Each row was made from one path, in order. Every step used is in the known rows, and no mark comes twice. Write each row's path.
In the rows, 128 means zero.
Known rows:
L, J, F: [116 110 161 124  90 156 116 152 138 193 130  89  91 208 142  98 157 134
 176 124 112 118 120 106 128  57 159 149 142 131  96 142 150 126 188 142
 110  87 154 131 106 189 116 117 127 125 135 107 178 113 133 118 201 102
 103 116 107 113 106 170 117 112  85 137 110 153 139 113 130 145 141 104
 139 124 140 137 132 167]
B, U, F, C, L, J: [167  85 131 121 162  67 136  59 110 140 107 174 102  88  70 125 126 139
  99 152 150 131 148 135  96 192  78  77 158 150 117 166  81 156 128 126
 138  96 121 119 131 180 131 188 173  99 163 173 126 140 140 163 109 123
 107 173  82 112 189 110 172 147 141 176 169 150 137 145 124 111 127 110
  57 147 119 111 177 116]
U, F, C, L: [124 118  98 142 168  80 115  66 102 128  86  96 102  83 139 164 116 148
 123 142 157 104 149 126 107 182  87  49 168 106 114 161  90 119 114 136
 178 105  95 134 122 155 121 139 173 134 135 150 134 148 112 101 106  94
 148 175 150 149 194 167 144 105 139 136 178 131  98 154  74 100 126 150
  73 123 134  72 168 134]
B, U, N, J, L: [162 127 135 139 202 119 174 134 152  85 133 222  69 126  66  79 110 203
 157  87 132 132 174 140 101  87  64 183 133 203 178  76  96 157 131 128
  91 149  88  95 149  50 112 136  87 105  77  99  97 147 116 191 130 145
 154  92 136 157  79  78 132 103 100 144 119  83 199 165 117  90 135 131
 113 126 101 126 137  96]
B, U, N, C: [146 160 105 116 178 130 185 154 142  72 134 212 129  85  83 140 149 143
 131  99 127 126 133 147 141  91 141 111  88 168 145  88 129 126 115  96
  74 180 159 129 181  94  97 125 119 144 120  89  51 111 154 218  84 142
 132  63 124 105 105  51 129  92 107 111  51 126 224 171 142 131  94  99
 164 126  71 118  55 129]
B, U, N, J: [124 126 119 134 175 147 176 145 146  78 132 202  80 113 110 110 124 174
 127 104 127 112 147 137 104 101  90 178 130 165 157 110 131 138 131 129
  59 157 120 143 156  88  97 115 108  95  96 113  93 146 115 214 111 142
 127  87 133 122 103  55 133 122  84 146  80  96 220 154 129  98 105 104
 140  96  88 146 103 118]
P, C, L, J, F: [130 112 144 120  87 133 103 113 127 171 161 105 169 168 104 127 145 126
 132 160 106 131 138 124 137  64 176 132 135 137 110 158  96 143 186 173
 152  47 120 128 118 144 193  92 163 139 104  97 212 134 136 103 190  88
 102 149 102  95 176 171 102 131 173  79 139 173  91 141  92 143 156  63
 107 175 115 134 120 122]
C, L, J, F: [134  91 140 103 108 119  93 108 135 196 136  78 102 191  99  82 144 135
 162 102 131 105 152 118 133  58 172 127 174 105  95 153 117 128 177 158
 146  67 120 108 112 150 155  97 172 135 124 115 191 131 119  85 183 108
 106 168 106 112 131 169  95 128 137 124 143 160  91 127 121 151 134  96
 111 123 150 115 159 146]
J, N, C: [ 82 180 113 147 112 136 155 180 126 103 137 126 162  82 164 152 120 138
 127 131 117 126  78 115 142 106 170 127  84 103 140  82 168  89 104  95
 127 164 149 143  95 110 111 100 115 153 146  74  83 101 153 137 101 128
 132 100 159 139  79 135 137  98 136 126  59 102 130 102 155 164 118 155
 185 156 145 133  92 148]
F, J: [128 150 140 117 108 169  88 120 138 111 121  92 141 163 160 137 142  68
 150 100 130 146 145 132 143 149 129 153 114  92 135 140 168 101 120 119
 136 161 136 133 149 114 127 136  87 125 129 163 160 107 112  91 148 141
 132 101 137 130 118 162 128 137  98 121 146 139 116 120 104 107 129 151
 125 114 137 166 101 153]
F, C: [111 176 126 123 123 150 139 114 117 121 102 106 105 145 163 147 136 123
 139 146 136 119 116 134 121 195 112  86 144 139 134 147 146 107 110 143
 148 136 155 128 112 176  90 140 155 156 132 145  97 123 124 138 153 127
 104 103 140 173 127 158 188 118  93 120 125 135 143 142  87 143 135 176
 131 119  97 108  88 134]
L, J: [115 114 136 107 102 184 108 117 141 140 132 122  94 181 157  86 149 122
 140 142 130 124 126 106 136 112 123 140 122 141  86 155 152 143 121 147
  91 124 160 103 102 190 114 140 124 121 147 131 162 119 126 139 152 144
 112 127 110 127 120 116 118 173 105 128 113 132 164 114 144 110 135 122
 117 115 132 142 128 162]
J, N, U, F, C, L: [134 100 116 164 128  76 144 119  84 140 115  91 154  59 148 175  86 147
  87 157 133 129 103 149 111 225 108  66 160 103 121 114 109 155 118 107
 168 134 111 152 149 148 104 146 139 161 154 152  56 174 123  92  84 120
 163 162 151 172 157 135 146 105 169 151 162 122  60 101 140 136 119 167
 131  93 164  71 194  82]
B, U, F, J: [143 102 128 157 135  98 120 126 142  94 127 145 133  98 105 156 149  96
 117  94 143 152 136 137 106 159  87 147  90 112 142 120 130 127 127  76
 114 185 117 141 187 136 116 177  86 105 163 178 142 119 129 151 123 102
 158 106 113  97 161 120 126  70  91 164 153 147 134 130 137  67 115 115
  88 119 141 182 128 137]
B, U: [130 143 145 100 116 139 147 116 157  95 131 160 109 117  98 130 150 151
 137  97 139 104 135 148 132 137 125 131 110 138 124 111 146 162 125  93
 102 200 178 106 145 153  83 141 160 159 155 119 107 141 142 199 136 107
 126  74 116 137 123 103 156  69  99 122  71 153 185 136 127 103 121 129
 127 103 127 148  82 117]
P, C, L: [126 149 116  97 115 151 114  83 124  90 150 131 172 113 128 158 125 133
 102 154 127 108 146 143 147 127 142 102 124 122 128 158 109 155 109 150
 169 131 119 128 129 111 173  91 171 155  93 106 188 156 121 119 135 107
 141 139 150 124 194 136 114 122 195  51 125 158 120 154  59  88 143  94
 107 146 117 118  82  99]
F, C, L, J, N: [108 151 152 124 138 125 102 115 114 147 107 107 126 111 148 106  95  99
  70 178 137 148 100 132 139 191 119  90 174 128 115 138  99 102  97 146
 162  87 143 122  69 165 146 138 143 132 160 156  84 116 122  97 132 159
  68 184  90 148 113 167 175 217 156 156 178 108  86  75 131 177 149 161
 145 173 146 113 149 113]
N, C: [115 168 106 111 105 133 143 140 120 117 134 131 147 126 150 140 160 142
 164 117 127  99 114 112 133  98 163 106  86 114 138 134 160 111 103 130
 116 149 162 124 121 111 109 111 157 136 118  90 130 108 136 143 107 128
 140  90 157 131 111 116 121 100 129 107  64 132 150 168 126 139 123 146
 138 115 101 133  80 159]
P, C, L, J, N, U: [138  96 150 109  53 153 126 141 104 132 185 131 199 124 138 128 100 135
  57 191 110 155  99 153 137 149 159 152 110 143 109 143 122 196 121 141
 123 128 143 125 125 139 174 130 133 148 120 130 133 177 141 113 107 161
 140 141 112 126 163  93 110 184 223  88 138 141  74  92 166 126 148  93
 150 130 144 151 150  68]
N, U: [137 121 131  78  58 162 147 132 130 144 146 103 131 176 156 137 144 153
 154 109 119 117 126 146 119 147 150 142 115 133 110 129 177 187 126 121
 105 177 177 114 169 134  84 129 144 173 128 131 117 188 129 149 120 138
 170  78 155 164 123  90 119  90 112 112  86 152 144 135 144 106 120 146
 138  36 138 130 121 115]
N, C, L, J: [144 128 106  77 123 125 115  94 130 147 145 137 145 138 117  90 141 134
 139 124 135 107 138 111 140 104 151  99 127 112 119 164 138 126 111 164
 137  94 138 100  98 106 151 130 177 103 113 104 179 115 135 117  94 162
 105 159 132  94 139 106 111 188 174 119 111 130 121 156 154 154 126 115
 108 140 101 130 130 146]
P, C: [103 159 123 131  93 178 131 138 138  82 153 133 162 127 153 171 154 139
 121 171 107 124 127 131 134 117 140 133  85 147 132 141 144 142 122 139
 136 156 156 141 121 149 139 107 132 149 108  96 166 139 130 144 153  94
 155  94 141 136 173 131 122 108 131  57  98 155 149 146  83  93 151 113
 124 147 108 145  58 127]

Which path is each row?
[151 125  81  98 176 134 121 114 131 137 133 162 123 127 116  87 125 115
 116 126 132 119 150 113 155  81 141  97 139 147 107 144 115 121 122 168
 106  82 124 114 127  92 154 118 127  96  98 112 124 103 132 135  74 171
 114 163 128  81 129  83  87 217 153  93 115 115 161 155 150 151 107  80
 134 134  81  87 135 134] => U, N, C, L, J
[123 105 113 172 128 127  91 125 130 117 102  98 130 126 156 165 136  93
 132 111 131 136 142 107 124 147  97 139 107  89 124 133 142 106 128 104
 122 156  95 143 160 140 128 153  68  92 143 170 170 119 112  89 121 103
 167 134 147 121 151 155  86 103  86 144 176 127 117 124 126  70 120 134
  91 110 156 147 153 177] => U, F, J
[ 98 116  98 138 159 175 156 151 143 107 110 144  79 144 174 113 109 168
 140 121 126 106 137 107 127  86 106 173 141 149 150 132 136 119 134 157
  68 124 102 158 119  82 110  95  96  91  86 104 124 138  97 149 126 144
 136 106 165 137 103  85 107 158  84 126  96  76 194 137 117 111 121 113
 161  84 101 117 122 152] => U, N, J
[129 134 161 136 106 133 132 148 115 203 113 100  99 192 147 124 168 117
 179 155 122 133 114 122 117 116 151 119 151 143 122 156 123  96 172 156
 141  60 154 133  98 211 117 137 146 134 131 145 129 107 129 114 211 111
  74 117 102 136 122 192 164 128  84 151 136 150 128 123 111 190 151 143
 145 156  93 114 119 151] => L, J, F, C
[ 90 166 151 154 110 165  93 175 146  98 126  86 155 123 170 153 112  59
 101 120 123 172 100 126 151 151 141 167 112  80 134  94 164  75 110  90
 137 169 138 147 115 114 133 120  60 130 155 147 105  92 114  85 140 134
 122 121 126 133  79 178 134 144 104 144 159 106  89  65 140 138 124 164
 172 146 171 178 106 144] => F, J, N
[137 147 114 120 183 148 154 141 161  71 125 174  80 114 103 126 119 136
 118  93 132 123 151 157 143  97 105 128 119 178 110  93 125 148 127  97
  78 205 148 121 178 130  88 134 112 156 137 111  58 138 137 208 122 128
 137  74 113 123 116  77 137 103  72 112  80 125 229 138 124  93 100  88
 153 101 107 115  79 119] => B, U, N
[126 161 141 120 123  82 123  92 101 175 105  66 123 141 115 147 131 123
 181 108 134  97 142 143 115 135 161  71 185 110 134 138 103  98 160 146
 211  60 120 137 124 139 125  86 199 183 117 133 130 118 114  79 178  83
  93 145 126 147 136 221 156  62 118 122 148 159  78 153  63 173 134 157
 133 132 119  78 107 115] => J, F, C, L
[157 149 150 133 143 138  94 126 145 116 126 118 132 173 124 114 145  84
 176  93 143 167 162 121 130 143  93 159 122 138 151 105 138 119 108 127
 173 154  95  96 137  77 138 158  71 118 101 153 169 106 118  76 169 131
 156 117 141 155  88 183 121 117 108 118 192 122  99 129 103  94 148 183
  92 127 163 157 127 125] => F, J, L
[106 104 118 186 154  93 116 100  99 149  92 100 119  77 152 135  91 124
  76 189 136 143 110 106 125 188  95  81 157 117 108 134  87 104 115 138
 150  82  98 144  74 190 144 152 113 101 167 158  98 121 120  95 110 118
 114 217 108 137 158 156 141 191 160 176 192 112  73  84 139 133 140 140
 100 175 168  96 203 139] => U, F, C, L, J, N
[ 79 131 151 142 110 169 121 167 145 132 132 101 108 140 172  90 116 120
  93 160 117 146  93 108 139 109 132 157 124 129  85 110 144 128 121 118
  93 143 153 130  69 179 123 135  82 120 171 113 114 117 129 127 155 134
 109 139 110 136  86 130 132 170 118 148 119 102 137  62 181 128 128 123
 165 148 179 154 137 152] => L, J, N
[127 102 119 138 138  99 147 102 150 102 124 154  93  82  98 147 136 174
 134 108 125 102 125 139 114 123  98 119  99 129 112 108 118 159 123  77
  92 193 130 127 161 166  83 159 129 131 172 121 122 153 139 194 110  69
 172 103 124 124 156  89 126  39  96 155  92 149 178 143 131  54 119 110
  93 100 153 136 140 142] => B, U, F
[115 118 142 106 131 137  99 123 138 128 135  96 119 118 137  83  97 129
  76 145 126 128 112 112 153 115 132 127 153 112  84 131 117 134 122 133
 131 118 129 119  76 136 147 117 122 133 158 123 136 129 122 106 125 148
 106 188 101 122 108 142 125 196 170 136 154 122  92  71 159 134 127 116
 141 147 186 131 168 135] => C, L, J, N
[153 120 113 137 165  49 143  61 115 115  96 154 111  56  77 160 120 151
 109 126 159  98 159 153 105 211  80  60 158 126 129 138  89 138 119 113
 166 141 121 123 152 150 110 159 182 143 156 163 108 155 125 157 102  95
 128 150 119 141 191 135 164  79 136 153 144 156 132 166 100 104 126 138
  73 134 116  97 148 106] => B, U, F, C, L
[135 134 165 130  71 168 116 192 114 117 148  90 182 145 172 150 115  78
 110 117 113 168  92 142 132 187 151 196 105  95 138 102 195 141 116  80
 118 193 149 144 172 103 117 136  74 150 148 175  89 139 124  88 113 169
 146  81 138 155  90 127 127 128 130 132 145 122  71  64 175 146 115 170
 183  78 173 176 134 108] => F, J, N, U
[ 97 135 105 206 129  92 129 185 109 114 123 116 189  63 161 190 120  81
 115 134 119 157  90  95 127 136 145 141  62  71 160  84 144  64 114  79
 128 162  97 171 125  88 132 137  59  76 161 131 103  80 144  86  89 111
 168 127 161  96 122 136  99 100 136 161 151  97  76  96 168 132 113 148
 136 168 153 161 148 169] => U, F, J, N, C
[155 111 120  94 103  87 128 133 117 199 151 108 146 165  93 106 164 131
 187 109 120 105 124 115 130  52 194 109 134  99 117 150 126 105 165 164
 149  48 124 120 107 115 154  98 181 122 112  91 182 105 135 106 138 119
 106 150 123  92 119 160 101 124 164 127 110 148  83 157 147 186 124 105
 131 155 112 120 143 142] => N, C, L, J, F
[149 123 161 100  98 121 123 123  83 170 123 114 151 126 146 112  97 121
  81 172 134 150 102 150 119 218 124 106 169 132 115 141 125 166 109 133
 147 108 156 123 117 164 128 157 151 160 143 175  67 168 134 105 112 190
 103 157 104 157 124 124 166 192 174 150 163 132  67  87 167 178 140 165
 153 120 141 110 172  70] => F, C, L, J, N, U
[191  78 130 148 105 102 112 123 115 147 137 128 146 154 124 142 138 126
 179  93 124 165 157 131  91 174  87 164 105 148 148 102 133 171 123 110
 153 161  83  91 197  85 132 188  57 108 114 176 164 162 123  80 122 119
 233 112 160 161 124 128  84  74 115 145 204 116  73 134 141  48 132 174
  75  74 182 132 214 110] => N, U, F, J, L
[121 143 142 127 112  93 139 101  97 188 101  88 115 159 122 141 123 158
 187 119 127  89 138 124 101 135 136 121 194  88 182 156 118  86 170 181
 198  28  88 162  97  99 139  78 200 132  98 133 160 130  89  85 171 122
  70 156 152 151 132 190 155  91 126 152 145 128  76 162  66 190 156 159
 122 128  88 115 146 116] => N, J, F, C, L
[125 174 123 127 127 108  95 153 114 106 142 103 216  85 128 154 105  56
 101 109 133 144 106 130 153 153 168 129 112  49 163 105 154  68  99 110
 175 131 104 147 116  42 164 104 117 125 134 133 120  82 125  62  81 156
 126 156 135  93 100 157 122 147 187 133 150 112  43 111 138 180 118 165
 153 165 148 170 106 120] => F, J, N, C, L
[134 125 126 101  99 159 102  84 131 124 150 136 168 152 129 112 133 122
  85 184 120 131 146 130 144 121 137 115 125 146 113 186 111 163 125 177
 143  97 131 117 102 148 188 116 167 127 101 120 206 151 130 122 140 131
 113 155 116 101 205 122 116 196 182  64 147 155 116 138 106 100 160  75
  96 161 110 138 108 109] => P, C, L, J
[ 92 143 130 137 107 150 145 181 122 137 142 134 150 117 163 116 133 118
 113 161 110 149  72 105 135  88 168 142  82 118 130 114 162 102 102 121
  97 130 169 134  66 144 126 134 105 110 157  94 100  96 160 137 115 158
 116 129 122 104  82 109 132 174 141 148  84 101 130 101 193 171 130 138
 175 175 135 161 115 158] => L, J, N, C
[134 123 113 157 193 154 140 137 139 109 114 157  70 152 138  90 109 184
 177 113 132 136 173 110 119  80  80 171 144 188 161  97 100 131 123 164
 103 107  63 114 129  33 129 115  76  86  62  96 143 137  99 129 139 137
 165 126 170 171  78 117 103 148  94 130 133  61 169 150 112  89 134 151
 115 106 120 105 156 130] => U, N, J, L
[181 116 105  88 179 101 150 104 143 106 144 219 137  99  50  84 133 128
 106 108 136 132 162 148 138  89 135 108 127 164 122 128 111 149 123 133
  88 120 137 100 161  87 140 140 150 106 115 107  91 113 157 206  66 177
 113 134  98  71 124  50 110 179 149 117  89 120 191 175 168 153  96  70
 130 142  71 118 119  94] => B, U, N, C, L, J
[125 112 134 145 151 119 181 171 146 133 136 173  76 147  78 120 138 178
 174  84 116 108 138 136 100  42 138 194 138 160 162  91 108 128 196 121
  74 115 108 164 162  89 105  86 120 119 101  94 101 131 121 192 163  98
 117  74 115 119  85  94 120  59  64 141  69 121 201 149 128 133 117  91
 163 109  86 138 102 127] => B, U, N, J, F
